Each row was made from one small tree. The marks that hang from a mark follow it in brackets, in alphabetical order. Every link used is in the known rows. Write each row's tree.
Known rows:
fovi(zuda): [-1.950  1.166 -1.190  1.163  1.153  1.697  0.556 -1.712  0.331 -1.003
 -1.381 -0.746  0.294 -0.257  0.983 -1.109 -0.121 -1.934  0.240  0.948
 -0.811  0.606 -0.395 -3.675 -0.184  1.090  2.158]
mezi(dokeb): [ 0.170 -0.627 -2.074  0.346 -2.225  0.913 -1.227 -0.976 -0.428 -0.048
 -1.287 -0.963  1.060  0.111  1.610 -1.488  1.105 -1.132 -0.841 -0.223
 -0.408 -0.397  0.344 -0.422  0.947 -1.282  1.298]
sezo(mezi(gemoma)): [ 0.898 -0.406 -0.994  1.704 -1.168 -0.340 -0.165  0.574 -0.525  1.107
 -0.563 -2.777  1.750 -2.488  0.960  2.035  1.352 -3.400  1.298  0.246
 -0.690  0.653 -0.501  1.146  2.212 -1.886  1.428]
fovi(pupu(logute(feza)) zuda(vifuna)): [-1.063  2.049 -0.030 -1.263  3.672  0.943  0.080 -0.669  0.975 -1.485
  1.451  0.616 -0.575  1.224 -1.231 -2.354 -2.173  1.259 -0.641  0.602
  0.435  0.313  0.609 -4.190  0.693 -1.028  2.294]
sezo(feza(logute(kogup)) mezi(dokeb gemoma)): [ 1.733 -1.849  0.199  0.797 -3.882 -0.364  2.691  1.396 -1.160  4.749
  2.039  0.371  0.885 -4.895  1.418  1.501  1.296 -0.378  0.841 -0.607
  1.620  1.076 -0.372  4.741  4.224 -2.631  1.003]
mezi(dokeb gemoma(subi) vifuna): [ 0.160 -0.581 -2.157  0.271 -7.127  0.998 -2.522  1.914  1.440  1.169
 -0.922 -1.142  2.242  0.632  0.685 -1.951  2.365  1.489 -0.419  1.329
  0.568 -2.001  0.058  2.591  0.608 -5.847  2.432]
dokeb(mezi(gemoma(subi))): [-0.306 -0.083 -2.146 -0.773 -1.490 -0.195  0.644 -0.505  0.574 -0.601
 -0.908 -2.199  1.571 -0.556 -0.333  0.329  0.197 -0.305  0.420  1.403
 -0.496  0.494 -1.509  0.701 -2.976 -1.440  0.720]
ropi(logute(feza)): [ 0.207 -0.528 -0.809 -0.800 -0.477 -0.388 -0.069 -1.638 -0.758 -1.993
 -1.551 -0.042  0.306 -0.112  1.387  0.125 -0.895 -0.944 -0.807 -2.273
 -0.938  0.555 -0.398 -0.793  1.834  1.462 -1.481]
logute(feza kogup pupu(fovi(zuda))): [ 0.669 -0.470  3.085 -0.148  2.593 -1.001 -0.486  0.289 -0.396 -1.634
  1.320  3.168 -0.029  0.944 -0.805  0.426  0.278  1.317 -0.025 -2.379
  0.254 -2.716  3.685 -1.708 -0.417  1.768 -2.014]
logute(pupu(fovi)): [ 1.083  0.316  0.879 -0.019  1.762 -0.551 -2.057  0.194  0.024 -1.536
 -2.265 -0.236 -0.387  1.308  0.037  0.236  0.600 -0.749 -0.102 -1.461
 -0.948 -1.383  1.078 -0.775 -1.085  1.361 -1.088]
kogup(logute(pupu)): [-0.639 -1.617 -1.573 -1.462  1.331  0.952 -1.793 -2.232 -1.640  0.366
 -1.429 -1.261  0.478 -0.497  2.449  0.567 -0.020 -2.195  1.215 -2.205
 -0.352 -0.050  0.010 -1.177  0.248  2.768 -1.229]
gemoma(mezi): [-0.657 -0.383 -1.720  1.926  0.203  0.020 -0.413 -1.097 -1.593 -2.117
 -2.497 -1.514  1.222 -0.778 -0.860  0.424  0.384 -3.026  0.563  0.922
 -1.908  0.762 -0.926 -0.034 -1.695  0.371  0.753]
zuda(vifuna): [ 0.025  0.184  0.140  0.115 -0.336  0.852 -1.826  0.761 -0.293 -0.302
 -0.131 -1.755  1.395  0.694  0.835 -1.442 -0.702 -1.722 -1.241  0.881
 -1.027  2.033 -1.561 -1.046  1.230  1.411  0.714]
sezo(feza(logute(pupu(fovi)))): [ 1.594 -0.205  1.044 -0.740  1.403  0.148  0.037 -0.053  0.284  1.079
 -1.968  1.644 -1.780 -1.198  0.561  0.460 -0.592  0.014  0.504 -1.696
  0.308  0.641 -0.904  1.520  0.584  2.674 -0.763]
feza(logute(kogup)): [-1.666 -0.720  1.440  0.688 -0.678  0.081  1.718 -0.497 -0.726  0.449
  0.064  0.222 -0.144 -1.584  1.644  1.070  0.022 -0.442  0.198 -0.331
 -0.151  2.308 -1.817 -0.648 -1.077  3.182 -1.013]
pupu(fovi(zuda) logute(feza kogup)): [ 1.279  0.280  4.104 -0.773  2.137 -0.578  1.448  0.649  0.014 -0.777
 -0.096  1.777 -0.994  0.836 -1.669 -1.784 -1.431  2.480 -1.883  1.875
  1.768  0.381  1.238 -0.934 -0.529  0.485 -0.838]
pupu(fovi logute(kogup)): [ 1.475 -0.223  4.165 -0.360  0.499 -0.643  1.168  1.348 -0.488 -0.260
 -1.768 -0.456 -0.500  0.632 -0.762 -1.575 -0.857  1.390 -2.668  2.106
  1.210  1.515 -0.228  0.185 -1.515  0.845 -1.574]
zuda(vifuna(mezi(gemoma))): [-0.057  0.001 -1.352  0.779 -1.216  0.126 -0.741  0.386  0.532  1.771
  0.901 -2.826  0.708 -0.102 -0.170  1.338  0.429 -1.822  0.505  2.316
 -1.142  2.359 -1.557  1.140  1.267 -0.966  0.492]
mezi(gemoma(subi)): [-0.710 -0.359 -0.772  0.692 -2.346  1.073 -1.691 -0.573  0.191 -0.532
 -2.355 -1.779  1.605  0.018  0.765 -0.591  1.183 -1.548  0.011  0.926
 -0.734 -0.083 -0.605  0.298 -1.531 -1.612  1.605]
mezi(dokeb gemoma vifuna(zuda)): [-0.827 -0.623 -2.796  1.589 -4.982  1.434  0.192  2.030  1.526  2.264
  1.089 -0.726  0.596 -0.258  1.392 -0.969  1.799  0.589  1.225  1.003
  0.414 -1.357 -0.265  2.225  2.698 -5.399  2.164]
sezo(feza(logute(kogup pupu(fovi))) mezi): [ 2.504 -0.759  2.723  0.591  0.523 -1.151  1.557  1.636 -1.188  2.040
  0.368  1.892 -0.523 -3.543 -0.058  1.965 -0.034 -0.613  0.274 -1.854
  1.306  0.319 -0.282  3.696  2.032  2.234 -0.916]
logute(feza kogup pupu): [ 0.273 -2.316  2.438 -0.152  1.504 -0.774 -1.562 -0.810 -1.721 -1.830
  1.984  2.668  1.362 -0.431  0.914  1.078  0.879 -0.395  0.518 -4.214
 -0.160 -2.245  3.456 -1.242  0.479  2.786 -2.657]
feza(logute(kogup pupu(fovi))): [-0.483 -0.195  2.712 -0.026  0.565 -1.320  0.774  0.770 -0.415 -0.137
 -0.303  1.140 -1.282  0.046  0.536  1.559  0.203  1.230  0.444 -1.825
 -0.038  0.419 -0.361  0.302 -2.205  3.014 -2.678]
dokeb(mezi): [ 0.156 -0.031 -2.078 -0.650  0.832 -0.334  1.343 -1.078  0.281 -1.045
 -0.597 -1.930  0.835 -0.770  0.278  0.477 -0.602 -1.319  0.001  0.534
 -0.771  1.396 -1.417 -1.236 -1.514  1.497 -0.137]
mezi(dokeb gemoma(subi) vifuna(zuda)): [-0.971 -0.284 -2.772  1.541 -6.198  1.887 -0.982  1.839  1.359  1.114
 -0.146  0.012  1.143  0.386  0.628 -2.199  1.873  1.171  0.208  1.695
  0.729 -2.229 -0.832  3.359  0.559 -5.929  3.290]
logute(feza kogup pupu(fovi(zuda(vifuna(mezi))))): [ 0.950  0.042  2.669 -0.120  2.390 -1.449 -0.630  0.785 -0.128 -0.515
  3.246  2.713 -0.387  1.240 -2.160  1.072 -0.092  1.250 -0.118 -0.800
  0.301 -1.575  2.635 -0.079  0.182  1.595 -2.026]
ropi(logute(feza kogup pupu(fovi))): [ 1.085 -0.996  2.619 -1.176  0.121 -2.193  0.247  0.339 -1.392 -2.218
 -0.098  1.852 -0.174  0.860  0.357  0.687 -0.363  1.581 -1.338 -3.901
 -0.320 -1.700  2.085 -0.007  0.565  1.951 -4.308]

Write each row's tree:
[-0.602  0.328 -2.504  0.571 -0.498  0.389  2.195  0.771  1.551 -0.284
  0.773 -0.721  0.199 -0.788 -0.035 -0.039 -0.689 -0.129  0.599  1.302
  0.058  0.470 -2.583  0.518 -0.413  0.282  0.692] => dokeb(mezi(vifuna(zuda)))
[ 0.545  0.034 -2.302  0.463 -2.092  0.387 -1.440 -0.162 -0.013  1.391
  1.051 -1.633  0.636  0.577 -0.178 -0.450  0.326 -1.181 -0.735  2.024
 -0.694  1.466 -1.204  1.622  1.667 -0.955  1.167] => zuda(vifuna(mezi(dokeb)))
[ 1.463  0.467  4.678 -1.341  1.871 -0.699  0.896  2.330 -0.005 -0.242
  1.345  1.484 -0.494  1.628 -2.135 -2.713 -2.164  3.148 -2.519  2.592
  1.697  1.299  0.274 -0.378  0.305  0.428 -0.715] => pupu(fovi(zuda(vifuna)) logute(feza kogup))
[-1.137  1.754  0.192 -0.144  1.961 -0.414  0.532 -0.339  0.718 -0.615
 -1.526  0.551 -2.314  0.590  0.060  0.755 -0.386  0.716  1.508 -0.804
 -0.324  0.227 -1.281 -1.230 -2.167  2.065 -0.292] => feza(logute(pupu(fovi(zuda))))
[ 0.163  1.739  0.960 -0.284  2.047 -0.163 -1.541  1.207  0.443 -1.356
 -0.392 -0.091 -0.452  2.178 -0.689 -1.358 -0.538  0.278 -0.361 -0.042
 -0.803 -0.759  0.384 -1.924 -0.621  1.009  0.234] => logute(pupu(fovi(zuda(vifuna))))
[ 1.490  0.004  0.518 -1.513  0.789 -1.702 -0.997 -0.325 -0.556 -2.575
 -1.881  0.984 -0.769  1.489  0.170  0.488 -0.711  0.644 -0.683 -3.693
 -0.841 -1.491  0.927  0.133  0.906  1.381 -3.106] => ropi(logute(feza pupu(fovi)))
[-1.145  0.025 -3.519  2.422 -4.860  1.393 -0.973  0.873 -0.693 -1.762
 -1.668  0.716  1.393  0.374 -1.908 -2.537  0.967 -0.124 -0.579  2.359
 -0.061 -2.363 -1.639  3.952 -1.955 -3.874  3.499] => gemoma(mezi(dokeb vifuna(zuda)) subi)
[ 0.040  0.161  2.261 -0.844  0.813 -1.727  1.369  0.014 -0.917 -2.312
  0.296  2.111 -0.519  0.862 -0.070  0.090 -0.669  1.999 -0.978 -3.309
 -0.247 -1.898  2.118 -1.385  0.345  1.595 -3.287] => ropi(logute(feza kogup pupu(fovi(zuda))))
[-1.165 -0.416 -4.416  2.442 -1.874  1.089  1.606 -1.643  0.468  2.287
  0.774 -0.875 -0.942 -1.107  0.555  1.443  1.763 -2.036  1.850  1.876
 -0.307 -0.109 -0.527  2.791  1.038 -3.592  1.910] => vifuna(mezi(dokeb gemoma) zuda)
[ 0.846 -0.927 -0.403 -1.562  1.674  0.365 -1.983 -1.000 -0.853  0.508
 -2.527 -1.216 -0.468  0.694  1.341  0.622 -0.201 -1.294  0.219 -1.345
 -0.090 -0.246  0.089 -0.284 -0.442  2.314 -1.804] => kogup(logute(pupu(fovi)))
[ 0.909 -0.276  3.657 -0.625  2.184 -1.179 -1.173  1.705 -0.451 -1.128
  2.888  2.983  0.321  1.646 -1.247 -0.457 -0.423  1.854 -0.711 -1.710
  0.235 -1.731  2.843 -1.279  0.285  1.746 -1.751] => logute(feza kogup pupu(fovi(zuda(vifuna))))
[-0.787  2.199 -0.238 -0.138  1.557 -0.877  0.486  0.216  1.166  0.542
  0.216  0.104 -2.688  1.056 -1.138  1.484 -0.756  0.655  1.487  0.864
 -0.483  1.269 -2.317  0.654 -1.544  1.904 -0.274] => feza(logute(pupu(fovi(zuda(vifuna(mezi))))))
[ 1.455 -1.442  1.599  1.325 -3.846 -0.374  2.499  3.330  0.387  4.648
  2.016  0.297  1.014 -4.925  1.080  2.334  0.829 -0.043  1.350  0.083
  1.751  1.317 -1.379  4.656  4.562 -1.475  0.584] => sezo(feza(logute(kogup)) mezi(gemoma vifuna))
[ 1.184 -0.455  0.077 -2.610  2.825  0.150 -2.489 -0.098 -0.566  0.473
  0.541  0.687 -0.416  1.537 -0.038 -0.328 -1.508  0.269  0.382 -1.190
  0.456 -0.487  0.755 -0.817  1.130  1.782 -1.135] => kogup(logute(feza pupu(fovi(zuda(vifuna)))))
[-1.836 -0.899  1.603  0.183  0.309 -0.624  0.995 -0.584 -1.290 -0.377
  0.670  1.108 -0.430 -1.176  1.564  1.540  0.444  0.218  1.263 -2.561
 -0.328  0.613 -0.457 -0.561 -1.519  3.489 -2.164] => feza(logute(kogup pupu))
[ 0.900 -0.686 -0.437 -2.112  3.227  0.191 -1.899 -1.566 -0.486  0.118
 -0.874  1.088 -0.820  0.946  0.381  0.522 -0.718 -0.335  1.103 -1.878
  0.518 -1.355  1.464 -1.264  0.422  2.031 -1.333] => kogup(logute(feza pupu(fovi(zuda))))
[ 0.078  0.627 -1.502 -1.370  2.070  0.265 -0.904 -0.760 -0.129  1.625
 -0.286 -1.342 -1.121  1.064 -0.286  0.690 -0.937 -0.719  0.680  1.081
  0.007  0.684 -0.872  0.041 -0.050  1.683 -0.723] => kogup(logute(pupu(fovi(zuda(vifuna(mezi))))))
[ 0.154 -0.632 -3.757  1.064 -2.878 -0.001 -0.076 -1.641  0.486  2.292
 -0.036 -2.198  0.280 -0.755  0.562  1.816  2.263 -1.522  1.341  1.488
 -0.608  0.156  0.377  2.021  0.851 -3.630  0.957] => vifuna(mezi(dokeb gemoma))
[ 2.592 -1.173  4.588 -1.042  1.364 -1.205  0.075  1.011 -0.551 -0.744
 -0.721  1.294 -0.525  0.814 -1.289 -1.032 -1.131  1.848 -2.306  1.067
  1.634  0.659  1.116  0.770 -0.367  0.960 -2.239] => pupu(fovi logute(feza kogup))
[ 0.338 -0.231 -2.391  0.362 -3.056  0.035 -0.954  0.500  0.461  2.584
  1.827 -2.506  0.836  0.139  0.057  0.526  1.021 -0.834  0.276  2.229
 -0.637  1.457 -0.797  2.257  2.039 -3.318  1.096] => zuda(vifuna(mezi(dokeb gemoma)))
[ 0.187  0.237 -0.175 -0.896  3.317  0.403 -0.654 -1.981  0.410 -1.797
 -0.820  0.473 -0.618  0.278 -0.315 -0.526 -0.842 -0.016 -0.308 -1.169
  0.282 -0.568  1.513 -2.737 -0.149 -0.496  0.694] => fovi(pupu(logute(feza)))
[-1.356  0.025 -4.318  2.405 -2.983  1.597  0.600 -1.773  0.488  1.340
 -0.253 -0.288 -0.463 -0.429 -0.312  0.322  1.758 -1.495  0.948  2.446
 -0.055 -1.031 -1.013  3.954 -1.013 -4.095  2.881] => vifuna(mezi(dokeb gemoma(subi)) zuda)
[-1.511  0.769  2.322  0.148  1.199 -0.761  1.925  0.344 -0.087 -0.252
  0.131  1.498 -1.662 -0.002  0.137  0.908 -0.066  1.678  0.785 -0.978
  0.083  0.114 -0.315 -1.220 -2.438  2.719 -1.514] => feza(logute(kogup pupu(fovi(zuda))))
[-2.326  2.304  0.343  0.362  2.415  0.662  2.734 -0.749  0.687  0.068
  2.564 -0.345 -0.838  0.065 -1.721 -1.016 -1.271  1.138 -1.170  2.494
  0.505  1.169  0.125 -3.253 -0.902 -0.752  1.735] => fovi(pupu(logute(kogup)) zuda(vifuna(mezi)))
[ 0.134  0.059 -2.521  0.345 -4.169  0.464 -1.970  0.398  0.425  1.662
  0.744 -1.921  1.289  0.721 -0.543 -0.576  1.099 -0.497 -0.487  2.719
 -0.338  0.671 -1.333  3.093  0.125 -3.715  1.918] => zuda(vifuna(mezi(dokeb gemoma(subi))))
[-0.203 -0.581  1.698 -0.702  2.654  0.032  0.610 -1.281 -0.245 -1.538
  0.612  1.251  0.061 -0.333 -0.245 -0.320 -0.656  0.813 -1.118 -1.407
  0.766 -0.579  2.444 -2.854 -0.442  0.014 -0.427] => fovi(pupu(logute(feza kogup)))
[-2.349  2.882 -2.835  1.132  2.564  1.376  0.665 -1.504  1.727 -0.185
  1.215 -0.939 -0.611  0.650 -1.063  0.171 -0.468 -1.363  0.250  1.602
 -1.093  0.345 -0.073 -3.868 -0.294 -0.693  3.076] => fovi(pupu zuda(vifuna(mezi)))
[ 0.134 -0.057 -2.015 -0.763 -3.700 -0.236  0.167  1.458  1.855  0.136
 -0.337 -2.031  1.813 -0.296 -0.578  0.079  0.605  1.129  0.383  1.734
  0.089 -0.134 -1.716  1.529 -1.793 -2.727  0.833] => dokeb(mezi(gemoma(subi) vifuna))
[-1.252  0.156  1.366  0.021  1.811  0.502  1.435 -1.110 -0.252 -1.208
 -0.227 -0.261  0.040 -0.433  0.284 -0.893 -0.395  0.430 -1.458 -0.289
  0.372  0.241  1.175 -3.222 -1.461 -0.076  0.096] => fovi(pupu(logute(kogup)))
[-0.912  1.984  0.828 -0.596  1.583 -0.397 -0.015  1.135  0.747 -0.331
 -0.135  0.222 -1.931  1.319 -0.380 -0.063 -1.119  1.205  0.911 -0.186
 -0.400  1.069 -2.127 -0.692 -1.299  1.929 -0.201] => feza(logute(pupu(fovi(zuda(vifuna)))))
[-1.677  0.830  1.211 -0.274  3.503  0.633  2.028 -1.804  0.313 -1.626
  1.360  1.807 -0.471 -0.136 -0.640 -1.212 -0.999  1.308 -0.625 -0.521
  1.003 -0.881  2.522 -4.743 -0.625 -0.321  1.067] => fovi(pupu(logute(feza kogup)) zuda)
